What can hang from each mark:
k_705: k_626 k_737
k_766: k_737
k_626: k_464 k_644 k_705 k_737 k_766
k_464: k_626 k_737
k_737: k_464 k_626 k_644 k_705
k_644: k_464 k_626 k_705

Every row comes from one small tree of marks. The marks that hang from a mark follow it in brackets, in the order of their numbers. Every link used is in the known rows. Which tree was each row made from?
Known rows:
k_737(k_626): [ 0.59  0.35  1.23 -1.74 -2.28  1.09 -0.09  1.23  0.39  0.41 -1.99  1.14
  0.33 -0.61 -0.62  0.12 -0.20 -0.98  0.57  0.33  1.10  0.12  0.16  0.44
  1.01 -0.23]
k_626(k_464 k_644 k_705 k_737): [ 0.14 -0.87  1.38 -0.54 -2.67  1.01  2.91  0.70 -0.60 -0.96  0.49  1.75
 -3.17 -1.82 -0.28  1.06 -0.29  0.08 -2.05  1.34  3.08 -1.32  1.50 -3.88
  0.13  0.41]
k_705(k_626(k_464 k_766) k_737(k_644)): [ 4.11  0.36  3.40 -1.31 -3.76  2.54  1.75  0.49  0.96 -1.81  0.74  2.83
 -1.13 -4.76 -2.54  0.62 -0.51 -1.70 -1.30  0.73  3.20 -1.27  0.04  0.08
  0.55  1.03]
k_644(k_464 k_626(k_766) k_705(k_737)): [ 5.39  0.70  2.62 -0.06 -1.70 -1.01  2.07  2.03  0.54  1.88  1.18  0.72
 -2.01 -0.56  1.43 -0.08 -0.76 -1.19 -1.23  0.87  3.99  1.85 -1.46  1.07
  1.04 -3.11]
k_766(k_737(k_464 k_626 k_644 k_705)): [ 3.66 -0.60  0.81 -0.07 -1.44  2.23  0.12  0.33 -0.22 -0.35 -1.93  2.09
  1.50 -3.26 -1.87  2.16 -0.41 -3.47  0.32  0.03  1.99 -2.16 -0.79 -0.36
  0.76  1.50]
k_464(k_626(k_644 k_705(k_737))): [ 0.55 -0.63  1.45 -1.30 -2.63  1.98  0.83  0.60 -0.33 -1.62  0.09  1.38
 -1.77 -1.95 -0.75  0.85  0.02  0.17  0.02  1.26  2.48 -2.06  0.03 -2.99
  0.30 -0.04]
k_644(k_464 k_626(k_766(k_737))): [ 4.98  1.03  0.97 -1.18 -0.71 -1.66  2.77  2.46  0.02  0.99  0.39  0.60
 -0.52 -0.60  1.69 -0.21 -1.12 -1.59 -2.36  0.49  3.92  0.34 -0.65  1.00
  0.98 -1.36]
k_766(k_737(k_464(k_626) k_644)): [ 3.35 -0.09  0.73 -0.86 -0.92  2.29  0.84  0.91 -0.40 -0.94  0.04  1.91
  1.16 -2.14 -1.09  0.91 -0.71 -2.93 -0.89  0.05  2.55 -3.05 -0.38  0.08
  0.50  1.95]
k_705(k_626(k_766)): [ 1.93  0.75  1.80 -1.46 -2.61  2.35  0.69  0.84  0.49 -1.13 -0.21  1.54
 -0.71 -1.96 -0.39  0.40 -0.24 -0.88 -1.10  0.83  1.90 -0.29 -0.07  0.17
  0.72  0.07]
k_705(k_626(k_464 k_737 k_766)): [ 3.01  0.43  3.34 -1.83 -3.51  2.07  2.95  0.66  0.63 -0.91  1.35  2.13
 -2.23 -2.75 -1.23  0.42 -0.37 -1.49 -2.36  1.15  3.29 -0.87  0.46 -0.61
  0.39  0.87]
k_737(k_626(k_464 k_644(k_705) k_766)): [ 5.87  0.17  1.84 -0.41 -2.74  2.92  2.06  2.83  0.01  0.73 -1.14  2.74
 -3.33 -0.74 -1.41  1.17 -1.07 -2.23 -1.23  0.87  3.36 -1.24 -0.32 -1.05
  1.21  0.01]
k_705(k_626(k_464 k_766)): [ 3.05  0.62  2.43 -1.83 -2.91  2.26  1.95  1.30  0.60 -0.67  0.44  2.13
 -1.75 -3.20 -0.83  0.79 -0.90 -1.73 -1.74  0.71  2.89 -0.70  0.04  0.15
  0.37 -0.05]
k_737(k_464 k_626 k_644 k_705): [ 3.73 -0.70  1.05 -0.52 -1.75  3.79 -0.72  0.87  0.58  0.91 -2.57  2.77
  1.45 -3.07 -2.65  2.32 -0.85 -3.35  1.35 -0.63  1.41 -0.48 -0.31 -0.04
  1.38  1.01]
k_705(k_626(k_766(k_737(k_464)))): [ 3.82  0.42  1.74 -0.86 -1.98  2.02  1.59  0.65 -0.08 -1.53  0.57  1.73
  0.17 -3.65 -0.25  0.84 -0.37 -2.13 -2.06  0.89  2.43 -2.55 -1.00  0.25
  0.29  1.20]
k_766(k_737(k_626)): [ 0.71  0.29  0.96 -1.18 -1.87 -0.16  0.63  0.57 -0.41 -0.72 -1.41  0.56
  0.42 -1.10 -0.12  0.17  0.27 -1.42 -0.43  0.84  1.69 -1.64 -0.40  0.13
  0.38  0.41]
k_644(k_464(k_737) k_626): [ 2.68  0.45  0.87 -1.37 -1.70 -2.84  1.73  1.83 -0.21  1.25  0.35 -0.42
  1.02 -0.44  2.27 -0.53 -0.42 -0.73 -0.51  0.22  3.16  1.02 -0.37  1.61
  0.62 -2.41]
k_464(k_626(k_644 k_705 k_737)): [ 0.59 -0.47  1.31 -1.31 -2.55  2.43  1.59  1.05 -0.49 -1.22  0.23  1.69
 -2.53 -0.13 -0.37  0.78 -0.06  0.08 -0.77  1.42  2.51 -2.23  0.85 -3.95
  0.63  0.69]
k_766(k_737(k_626(k_644) k_705)): [ 1.73 -0.58  0.04 -0.36 -2.11  0.97  0.73 -0.05 -0.70 -0.94 -2.28  0.60
  0.15 -2.44 -1.09  1.63  0.32 -1.57  0.10  1.09  2.27 -1.95 -0.37 -1.84
  0.48  0.41]
k_705(k_626(k_464(k_737(k_644)) k_766)): [ 4.55  0.35  2.60 -1.03 -3.53  2.06  2.03  1.25  0.08 -1.57  0.69  2.62
 -1.11 -2.88 -1.16  0.65 -0.31 -2.15 -1.47  0.61  3.19 -1.77  0.03  0.30
  0.56  0.85]
k_644(k_705(k_737)): [-0.62 -0.18  2.05  0.33 -2.24  0.30  0.10 -0.38  0.01 -0.03  0.42 -0.15
 -1.12 -1.09  0.25 -0.01  0.98 -0.42 -0.08  1.14  1.94  1.52 -0.66  0.10
  0.30 -1.79]
k_464(k_626(k_705) k_737): [ 0.16 -0.36  1.74 -1.12 -2.69  0.36  0.67  1.20 -0.89 -1.13  0.98  1.19
 -1.35 -0.34  0.79  0.43  0.81 -0.96  0.03  0.92  2.19 -1.85 -0.35 -1.51
  0.20 -0.81]
k_644(k_626(k_464(k_737)) k_705): [ 3.35 -0.04  2.02  0.35 -3.07 -1.09  2.19  1.33 -0.26  1.22  1.00  0.54
 -1.47  0.81  2.13  0.48 -0.41 -1.50 -0.80  0.67  3.82  0.13 -1.29  0.66
  0.61 -3.23]
k_705(k_626(k_644)): [ 0.36  0.13  0.30 -1.26 -2.67  2.52  0.39  0.01 -0.07 -1.70 -1.43  0.62
  0.41 -2.29 -0.20  0.65 -0.53  0.33 -0.32  1.06  1.54 -1.39  0.38 -0.87
  0.30  0.11]
k_766(k_737): [-0.97  0.16  0.30 -0.67 -1.17 -0.74  0.85 -0.11 -0.59 -1.10 -0.33 -0.26
  0.37 -1.21  0.45 -0.12  0.65 -0.85 -1.25  0.86  2.05 -0.44  0.16 -0.16
  0.15  0.05]

Write each row's tree:
[ 2.69  0.29  0.70 -0.36 -1.82 -0.40  1.92  1.04 -0.09 -0.65 -0.45  1.19
  0.28 -0.64  0.26  0.60 -1.00 -1.63 -1.42  0.34  3.44 -1.44  0.00  0.31
  0.78 -0.27]
k_766(k_737(k_644(k_626(k_464))))
[ 3.42 -0.06  0.94 -1.48 -1.15  3.85  0.05  1.58  0.42  0.23 -0.43  2.58
  1.02 -1.77 -1.91  0.91 -1.14 -2.73  0.03 -0.60  2.05 -1.48  0.19  0.20
  1.00  1.46]
k_737(k_464(k_626) k_644)
[ 0.78 -0.81  0.25 -0.20 -0.75  0.68  0.76 -0.69 -0.49 -0.21 -0.17  0.28
  1.01 -3.91 -0.47  1.58  0.41 -2.69 -0.78  0.34  2.26 -0.60 -0.75 -0.46
 -0.09  0.47]
k_766(k_737(k_464 k_705))
[ 1.03  0.40  1.38  0.75 -2.38  3.12 -0.80  0.21  0.10 -0.83 -1.24  1.44
 -0.35 -0.02  0.15  0.97 -0.52 -0.82  0.22  0.84  1.47 -0.32 -0.25 -0.06
  0.92 -1.37]
k_737(k_644(k_705(k_626)))
[ 3.19  0.26  1.64 -0.36 -1.54  2.37  1.22  2.14 -0.50 -1.81  0.23  3.00
 -2.57 -0.17 -0.53  1.07 -0.35 -1.97 -1.57  1.04  2.98 -2.89 -0.25 -2.29
  0.97  0.81]
k_464(k_626(k_705 k_766(k_737(k_644))))
[ 0.41 -0.05  2.06 -1.41 -2.61  0.97  1.00  1.93  0.05  0.26 -1.00  2.23
 -1.92 -1.56 -0.07  1.37 -0.91 -1.35 -0.11  0.50  1.95 -1.16  0.10 -0.93
  0.45 -1.01]
k_737(k_626(k_464 k_705))
[ 2.29 -0.73  0.81 -1.01 -0.97  1.82  1.00 -0.09 -0.43 -0.17  0.25  0.86
  0.44 -3.53 -0.81  1.78  0.03 -3.36 -0.45  0.29  2.79 -1.92 -1.15 -0.57
 -0.07  0.43]
k_766(k_737(k_464(k_626) k_705))
[ 4.02  0.39  2.36 -1.66 -2.30  3.28  1.62  1.78  0.59 -0.56  0.44  3.00
 -1.89  0.46 -2.49 -0.05 -0.06 -1.88 -1.39  0.52  3.04 -0.60  0.97 -1.49
  1.60  2.00]
k_464(k_626(k_737(k_644) k_766))
[ 3.06  0.31  3.59 -1.97 -3.77  1.49  2.22  0.31  0.88 -1.42  1.40  1.80
 -1.49 -5.20 -1.72  0.43 -0.12 -1.41 -1.49  1.01  3.20 -0.82 -0.44  0.17
  0.02  0.24]
k_705(k_626(k_464 k_766) k_737)
[ 2.68 -0.07  0.98 -1.19 -1.37  0.58  0.96  0.93 -0.40 -0.11 -0.74  1.20
  1.33 -2.73 -0.43  0.75 -0.31 -2.48 -0.58  0.29  1.78 -2.52 -0.98  0.50
  0.35  1.34]
k_766(k_737(k_464 k_626))
[ 5.78 -0.06  2.66 -1.15 -2.52  2.67  0.70  1.58  0.88 -0.26 -0.52  3.43
  0.54 -3.85 -3.17  0.53 -0.26 -2.61 -0.20 -0.12  2.11 -0.92 -0.43  0.66
  1.50  2.51]
k_705(k_737(k_464 k_626(k_766) k_644))
[ 1.59 -0.26  3.10 -0.91 -2.67  0.44  2.51  1.50  0.20 -0.82  1.68  2.43
 -3.56 -3.43 -0.81  0.76  0.20 -1.25 -2.12  0.97  3.39 -0.03  0.12 -1.56
  0.29 -0.24]
k_626(k_464 k_705(k_737) k_766)
[ 3.68  0.96  1.91  0.23 -1.18  0.74  1.43  1.18 -0.49  0.02  0.66  0.61
 -2.07 -1.73  1.78  0.67 -0.64 -1.87 -1.83  1.60  3.07 -0.73 -1.38  0.49
 -0.10 -2.11]
k_644(k_464 k_705(k_626(k_766(k_737))))
[ 0.27  0.21  1.98 -2.08 -1.25  0.25  1.58  1.66 -0.18  0.61  0.97  0.94
 -1.97 -0.94  0.81  0.42 -0.54 -0.84 -0.84  0.96  2.70 -0.16  0.52 -1.52
  0.09 -1.21]
k_644(k_464(k_626(k_705 k_737)))
[ 3.20 -1.09  0.11 -1.44 -1.41  3.90  0.56  0.66 -0.01  0.57 -0.71  1.59
  0.27 -3.53 -1.98  2.28 -0.66 -2.71  0.33 -0.08  2.49 -1.18 -0.39 -1.68
  0.52  0.70]
k_737(k_464(k_626(k_644)) k_705)
[ 1.85 -0.05  1.63 -0.15 -2.18  0.83  1.26  1.37 -0.57 -1.32 -1.21  2.54
 -1.27 -1.57 -0.41  1.48 -0.81 -1.95 -0.75  0.82  2.46 -3.20  0.01 -1.27
  0.49  0.42]
k_766(k_737(k_626(k_464 k_705) k_644))
[-0.49 -0.09  1.47 -0.22 -1.23  0.41  0.96  0.91 -0.25 -0.32  0.03  1.53
 -1.40 -0.51  0.44  0.50 -0.22 -0.17 -1.21  0.87  2.03  0.53  1.42 -1.99
  0.71 -0.47]
k_626(k_705 k_737(k_644(k_464)))
[ 0.37 -0.28  1.39 -0.66 -2.37  0.85  1.38 -1.11 -0.31 -1.33 -0.15  0.29
 -0.36 -4.17 -0.25  1.92  0.01 -2.06 -0.71  1.15  2.99 -1.56 -0.60 -0.71
 -0.61 -0.93]
k_766(k_737(k_705(k_626(k_464))))
[ 2.07 -0.18  0.16 -0.05 -0.63  1.18  0.66  0.30 -0.44 -1.07 -0.43  1.38
  1.61 -2.42 -0.69  0.65 -0.27 -2.28 -1.28  0.02  2.14 -1.70 -0.04  0.32
  0.50  1.76]
k_766(k_737(k_464 k_644))
[ 2.41  0.63  2.09  0.30 -2.54  2.72  0.40  0.78  0.14 -0.39 -0.01  1.50
 -2.12 -0.41  0.56  0.75 -0.18 -1.19 -0.95  1.30  2.07 -0.04 -1.00 -0.01
  0.66 -1.63]
k_644(k_705(k_626(k_766)))
[ 2.73  0.03  2.80  0.05 -3.17 -0.58  2.00  0.69  0.52  1.12  1.09  0.48
 -1.75 -0.85  0.80  0.49 -0.58 -0.99 -0.61  0.78  3.76  0.69 -1.28  0.64
  0.43 -3.32]
k_644(k_626(k_464) k_705(k_737))
[ 0.70 -0.29  0.61 -0.70 -2.46  1.83  0.24  1.69 -0.45 -0.67 -2.31  1.87
 -1.18 -0.78 -0.16  1.21 -0.54  0.12  0.33  0.95  1.21 -1.66  0.32 -2.43
  0.95 -0.06]
k_737(k_626(k_644 k_705))
[ 1.73  0.09  2.29  0.30 -2.90 -0.54  0.78  0.26  0.42  0.64  0.30  0.13
 -0.74  0.22  1.27  0.06 -0.01 -0.19  0.01  0.97  2.74  1.15 -1.40  0.57
  0.87 -3.12]
k_644(k_626 k_705(k_737))
[ 4.18 -0.12  2.03 -0.94 -1.72  2.54  0.88  2.80  0.18  0.51 -0.62  3.66
 -1.30 -2.27 -0.57  1.49 -0.92 -2.42 -0.84  0.18  1.56 -1.69 -0.81 -0.96
  1.30  0.86]
k_737(k_464 k_626(k_705 k_766))
[ 4.73 -0.88  1.02 -0.51 -2.64  1.16  2.98  1.17 -0.52 -0.41  0.43  1.75
 -2.32 -3.18 -1.84  1.18  0.60 -2.35 -1.74  0.68  4.21 -0.36  0.42 -1.98
  0.61  0.97]
k_626(k_464(k_737(k_705)) k_644 k_766)
[ 4.29  0.26  2.44 -0.57 -2.56  2.86  1.30  3.10  0.35 -0.22 -1.28  4.43
 -2.83 -1.07 -1.57  1.59 -1.34 -2.33 -0.85  0.28  2.54 -1.61  0.42 -1.50
  1.54  0.70]
k_737(k_626(k_464 k_705 k_766) k_644)
[ 2.08 -0.31  1.41 -0.76 -2.64  2.53  0.67  0.63 -0.18 -0.46  0.04  0.70
 -1.63 -0.82 -0.98  0.46  0.10 -0.68  0.19  1.20  2.89 -1.14 -0.54 -1.45
  0.48 -0.60]
k_464(k_626(k_644(k_705(k_737))))
[ 1.47  0.04  2.11 -1.26 -2.96  1.15 -0.33  0.47  0.66 -0.81 -1.46  1.73
  0.81 -2.17 -2.38 -0.09  0.29 -0.93  0.98  0.33  1.43 -0.12  0.24  0.28
  1.17  0.84]
k_705(k_737(k_626 k_644))
[ 0.84  0.13  0.46  1.40 -1.15  0.78  0.12  0.05 -0.77 -1.12 -0.74  0.63
 -0.47  0.44  0.43  0.47  0.35 -1.40 -0.91  1.01  2.32 -0.82 -0.28 -0.34
  0.62 -0.49]
k_766(k_737(k_644(k_705)))
[ 1.82  0.34  0.94 -0.19 -0.97 -0.06  0.50  1.71 -0.75 -0.72 -1.63  1.64
 -0.34 -1.18  0.62  1.00 -0.96 -1.46 -0.43  0.86  2.07 -2.26 -0.11 -0.82
  0.54 -0.28]
k_766(k_737(k_626(k_705) k_644(k_464)))
[ 0.53 -0.31  0.91 -0.69 -1.95  0.23  0.27 -0.19 -0.33 -0.44 -1.77  0.43
  0.26 -2.19 -0.74  1.38  0.54 -2.10  0.28  0.88  1.97 -0.87 -0.64 -0.52
  0.29 -0.29]
k_766(k_737(k_626 k_705))
